Every row comes from one small tree of marks. Brackets hold a mark, then the marks that hang from it, in alphabetical order. Every link used is in the known rows. Which tree was each row made from?
Known rows:
[ruveguz lefep vepi]: [.53 -.23 .11 -.15 -.12 -.01 -.03 -.08 -.23 .04 .16 -.28 -.10 -.11 -.01 .18 -.26 .14 .28 -.10 .12 .06]
[ruveguz [lefep kamer] [vepi ginof]]: [.65 -.05 .14 -.02 -.02 .03 -.03 .01 -.43 -.13 .18 -.26 -.27 -.33 .08 .07 -.26 .05 .45 .10 .42 -.04]
[gelab lefep]: [-.01 -.06 .07 .04 .07 .19 -.01 -.33 .00 -.16 .03 .00 -.14 -.01 .05 -.21 .05 .18 .00 .14 .16 .04]
[kamer [lefep [ginof nakop]]]: [-.49 .02 -.01 .06 .11 .08 -.08 -.30 -.05 -.09 .07 .36 .01 -.26 -.14 .09 -.06 .06 -.30 .10 .05 .32]
[ruveguz [lefep ginof]]: [.16 -.18 -.14 .11 -.01 .04 -.02 -.18 -.13 .07 .15 -.15 .10 -.16 -.07 .13 -.10 .18 .04 .05 .02 .34]
[kamer [lefep [ginof nakop vepi] ruveguz]]: [-.82 -.08 .05 .07 .11 -.07 -.16 -.33 .04 -.19 -.02 .53 -.04 -.25 -.17 .03 .25 .12 -.41 -.08 .21 .07]
[nakop [ginof vepi] [kamer [lefep ruveguz]]]: [.07 -.24 .11 -.08 .04 .20 -.21 -.10 .21 -.27 -.22 .18 .13 -.14 -.07 .14 .65 .27 -.04 .01 .29 .17]
[kamer [lefep ruveguz]]: [-.56 .13 .23 -.03 .09 -.06 -.15 -.19 .01 -.11 -.04 .20 -.13 -.07 -.06 .05 .14 .02 .03 -.15 .22 -.06]
[nakop [ginof [vepi ruveguz]]]: [.43 -.46 -.04 -.24 -.07 .03 -.11 -.28 .16 -.11 -.11 -.19 .18 .12 -.04 -.09 .15 .16 -.11 .04 .06 -.12]
[gelab [vepi [ginof lefep] ruveguz]]: [.34 -.05 -.07 -.16 -.10 .08 -.09 -.26 -.17 -.31 .23 -.40 -.40 .25 -.13 -.22 -.27 -.14 -.06 .32 .33 -.33]
[gelab [lefep ginof kamer] vepi]: [.07 .02 -.26 .10 .26 .12 -.04 -.75 -.03 -.25 .04 .22 -.38 -.07 -.08 -.56 .01 .15 -.25 .41 .39 .08]
[kamer lefep]: [-.31 .02 .20 -.05 .14 .09 -.09 -.22 -.05 -.02 .03 .21 -.08 -.12 -.04 .03 .02 .04 -.06 -.02 .07 .18]
[vepi ginof]: [.21 -.07 .02 .15 -.18 .03 .01 .05 -.17 -.25 .16 -.10 -.09 -.04 .05 .01 -.10 -.04 .13 .17 .30 -.07]
[nakop [ginof [vepi ruveguz]] kamer]: [.64 -.29 -.03 -.23 -.03 .25 -.13 -.04 .21 -.18 -.23 -.27 .23 .10 -.03 .14 .46 .20 .01 .13 .05 .10]
[lefep [ginof nakop]]: [-.21 .02 -.26 .14 -.02 -.03 .01 -.10 -.01 -.08 .04 .21 .12 -.20 -.15 .08 -.08 .01 -.31 .18 -.05 .19]
[ruveguz [lefep kamer]]: [.10 .12 .10 -.07 .26 .07 -.02 .02 -.20 .08 -.01 -.19 -.09 -.32 .08 -.01 .04 .08 .27 .00 .06 .08]
[lefep [ruveguz vepi]]: [-.02 .05 .07 -.04 -.17 -.25 -.09 -.02 -.02 -.12 -.04 .01 -.14 .06 -.06 .08 .00 -.04 .18 -.19 .27 -.35]
[ginof lefep [vepi ruveguz]]: [-.08 -.29 .10 -.16 .19 .18 -.14 -.05 -.02 -.05 .10 .03 -.16 .02 -.11 -.09 .14 .03 -.40 .02 .06 -.22]
[vepi [ruveguz [lefep ginof kamer]]]: [.27 .16 -.03 -.21 .19 .05 -.07 -.24 -.15 .07 -.03 -.46 .02 .00 -.03 .08 -.16 -.01 .18 .11 -.07 .05]
[vepi [ginof nakop] [ruveguz lefep]]: [.27 .04 .16 -.26 -.17 .08 -.04 .04 -.30 -.26 .15 -.73 -.06 -.02 .02 .19 -.29 -.07 .27 .18 .08 -.22]
[nakop ginof [kamer lefep]]: [.39 -.07 .05 -.05 .04 .31 -.14 -.05 .12 -.19 -.15 -.05 .17 -.12 -.05 .22 .32 .20 .14 .18 .15 .39]
[ruveguz vepi]: [.38 -.10 .03 -.08 -.15 -.08 -.02 -.05 -.10 -.02 .05 .00 -.12 .02 -.04 .07 -.21 .01 .10 -.06 .13 -.07]
[lefep ginof kamer [ruveguz vepi]]: [-.06 .28 -.19 .18 .10 -.26 -.09 -.18 -.08 -.11 -.11 .29 -.16 -.23 -.11 -.02 .02 -.06 .06 .02 .39 -.13]

Which tree is each row?
[.49 .00 .13 -.15 .13 .00 -.04 -.03 -.29 .06 .05 -.17 -.20 -.30 .05 .06 -.17 .08 .36 -.04 .19 .03] => [ruveguz [lefep kamer] vepi]
[.49 .01 .05 -.02 -.28 .08 -.01 .18 -.23 -.32 .11 -.10 -.16 -.14 -.03 .25 -.16 -.04 .18 .16 .31 -.06] => [ruveguz [vepi [ginof [nakop kamer]]]]
[-.50 -.01 .09 .08 .38 .04 -.15 .11 -.04 -.13 -.04 .51 -.31 -.35 -.07 -.24 .46 .00 -.34 -.04 .37 -.34] => [ginof [lefep kamer ruveguz] vepi]
[.06 .19 .22 .03 -.06 .15 -.15 .06 -.09 -.29 -.04 .02 -.15 -.08 -.03 .31 .24 .02 .25 .04 .39 .11] => [nakop [kamer [lefep [ruveguz [vepi ginof]]]]]
[-.30 -.01 .26 -.40 .16 .25 -.14 -.01 .06 -.19 -.17 .02 -.01 -.08 -.06 .18 .41 .06 -.30 .02 -.08 .00] => [ginof [nakop [kamer lefep]] [vepi ruveguz]]
[-.25 -.14 .07 .04 .44 .20 -.10 .08 -.09 -.05 .04 .49 -.27 -.38 -.05 -.26 .32 .04 -.41 .08 .25 -.11] => [ginof [lefep kamer] vepi]
[-.09 -.34 -.10 .02 .03 .05 -.03 -.15 -.10 -.02 .11 .04 .10 -.30 -.08 .09 .05 .24 -.24 .01 .00 .25] => [ruveguz [lefep [ginof nakop vepi]]]
[.13 .07 -.13 .12 .25 .05 -.02 -.15 -.20 .09 .06 -.03 -.01 -.36 -.01 .03 -.02 .12 .11 .11 .09 .30] => [ruveguz [lefep ginof kamer]]
[-.56 .07 .01 .16 .07 -.08 -.15 -.36 .01 -.10 .01 .32 -.04 -.11 -.15 .07 .07 .06 -.12 -.04 .23 .14] => [kamer [lefep ginof ruveguz]]
[.37 -.49 -.03 -.16 .05 .16 -.14 -.16 .09 -.14 .02 -.09 .06 .00 -.13 -.11 .15 .14 -.25 .12 .13 -.15] => [nakop [ginof lefep [vepi ruveguz]]]
[-.33 .29 .12 .05 .28 .04 -.07 -.26 -.01 -.23 -.13 .12 -.27 -.17 .08 -.32 .26 .06 .14 .09 .34 -.22] => [gelab [lefep kamer ruveguz]]
[.24 -.55 -.08 .02 .05 .16 -.11 -.07 .08 -.14 .06 .20 .05 -.17 -.12 -.14 .23 .21 -.31 .12 .23 -.03] => [nakop [ginof lefep vepi]]
[.06 .33 .09 .06 .02 -.21 -.09 .07 -.20 -.27 -.06 .07 -.33 -.21 .03 -.06 .02 -.14 .35 .00 .54 -.43] => [lefep kamer [ruveguz [vepi ginof]]]
[.04 -.45 -.06 .02 .02 .05 -.15 -.04 .12 -.21 .01 .20 .03 -.14 -.14 -.13 .33 .18 -.25 .02 .31 -.20] => [nakop [ginof [lefep ruveguz] vepi]]
[.18 -.04 -.06 -.02 -.08 .26 -.02 -.36 -.11 -.56 .13 -.13 -.41 .00 -.02 -.31 .03 .12 -.07 .46 .46 -.05] => [gelab lefep [vepi [ginof [nakop kamer]]]]
[.07 -.21 .16 -.31 .21 .07 -.10 -.18 -.06 .02 -.07 -.23 -.07 -.04 .04 -.08 .20 .10 -.05 -.08 .01 -.17] => [ginof [vepi [ruveguz [lefep kamer]]]]
[-.44 -.09 .20 -.17 .17 .25 -.10 .08 .06 -.20 -.13 .37 -.02 -.29 -.05 .13 .50 .14 -.40 .01 .04 .16] => [ginof [nakop [kamer lefep]] vepi]
[-.01 .01 .04 -.05 .15 .30 -.15 -.20 .04 -.11 -.08 .08 .05 -.01 -.10 .25 .33 .12 -.16 .12 .06 .41] => [nakop [kamer [lefep [ginof [vepi ruveguz]]]]]
[.19 .03 -.06 -.21 -.10 .07 -.07 -.17 -.19 -.37 .20 -.36 -.39 .13 -.15 -.18 -.28 -.17 -.16 .36 .26 -.38] => [gelab [vepi [ginof lefep nakop] ruveguz]]
[.26 -.35 .08 -.09 .08 .33 -.17 -.14 .17 -.21 -.16 .16 .16 -.15 -.05 .12 .54 .30 -.12 .11 .21 .34] => [nakop [ginof vepi] [kamer lefep]]
[-.13 -.06 .13 -.17 .43 .19 -.14 -.02 -.09 -.04 -.01 .14 -.25 -.18 -.06 -.21 .23 -.05 -.33 .09 .13 -.27] => [ginof [lefep kamer] [vepi ruveguz]]
[.48 -.38 -.08 .02 .09 .38 -.14 .16 .12 -.21 -.05 .11 .10 -.19 -.10 .10 .53 .25 -.19 .20 .21 .21] => [nakop [ginof lefep vepi] kamer]
[-.03 -.01 .10 .00 -.07 -.02 -.08 -.33 -.01 -.26 .01 -.01 -.25 .02 .00 -.14 .05 .14 .13 -.02 .36 -.24] => [gelab [lefep [ruveguz vepi]]]
[.68 -.28 .11 -.02 -.27 .02 -.03 -.04 -.38 -.15 .28 -.37 -.17 -.12 .03 .18 -.36 .11 .41 .03 .35 .00] => [ruveguz lefep [vepi ginof]]
[-.11 -.02 .12 -.37 .09 .19 -.08 .12 .09 -.18 -.19 -.12 .05 -.01 -.03 .16 .39 .02 -.27 .03 -.13 -.11] => [ginof [nakop kamer] [vepi ruveguz]]
[.29 .04 .07 -.05 -.08 .17 -.08 .02 -.25 -.26 .23 -.42 -.19 .12 -.05 .06 -.26 -.17 .08 .28 .23 -.26] => [vepi [ginof lefep] ruveguz]
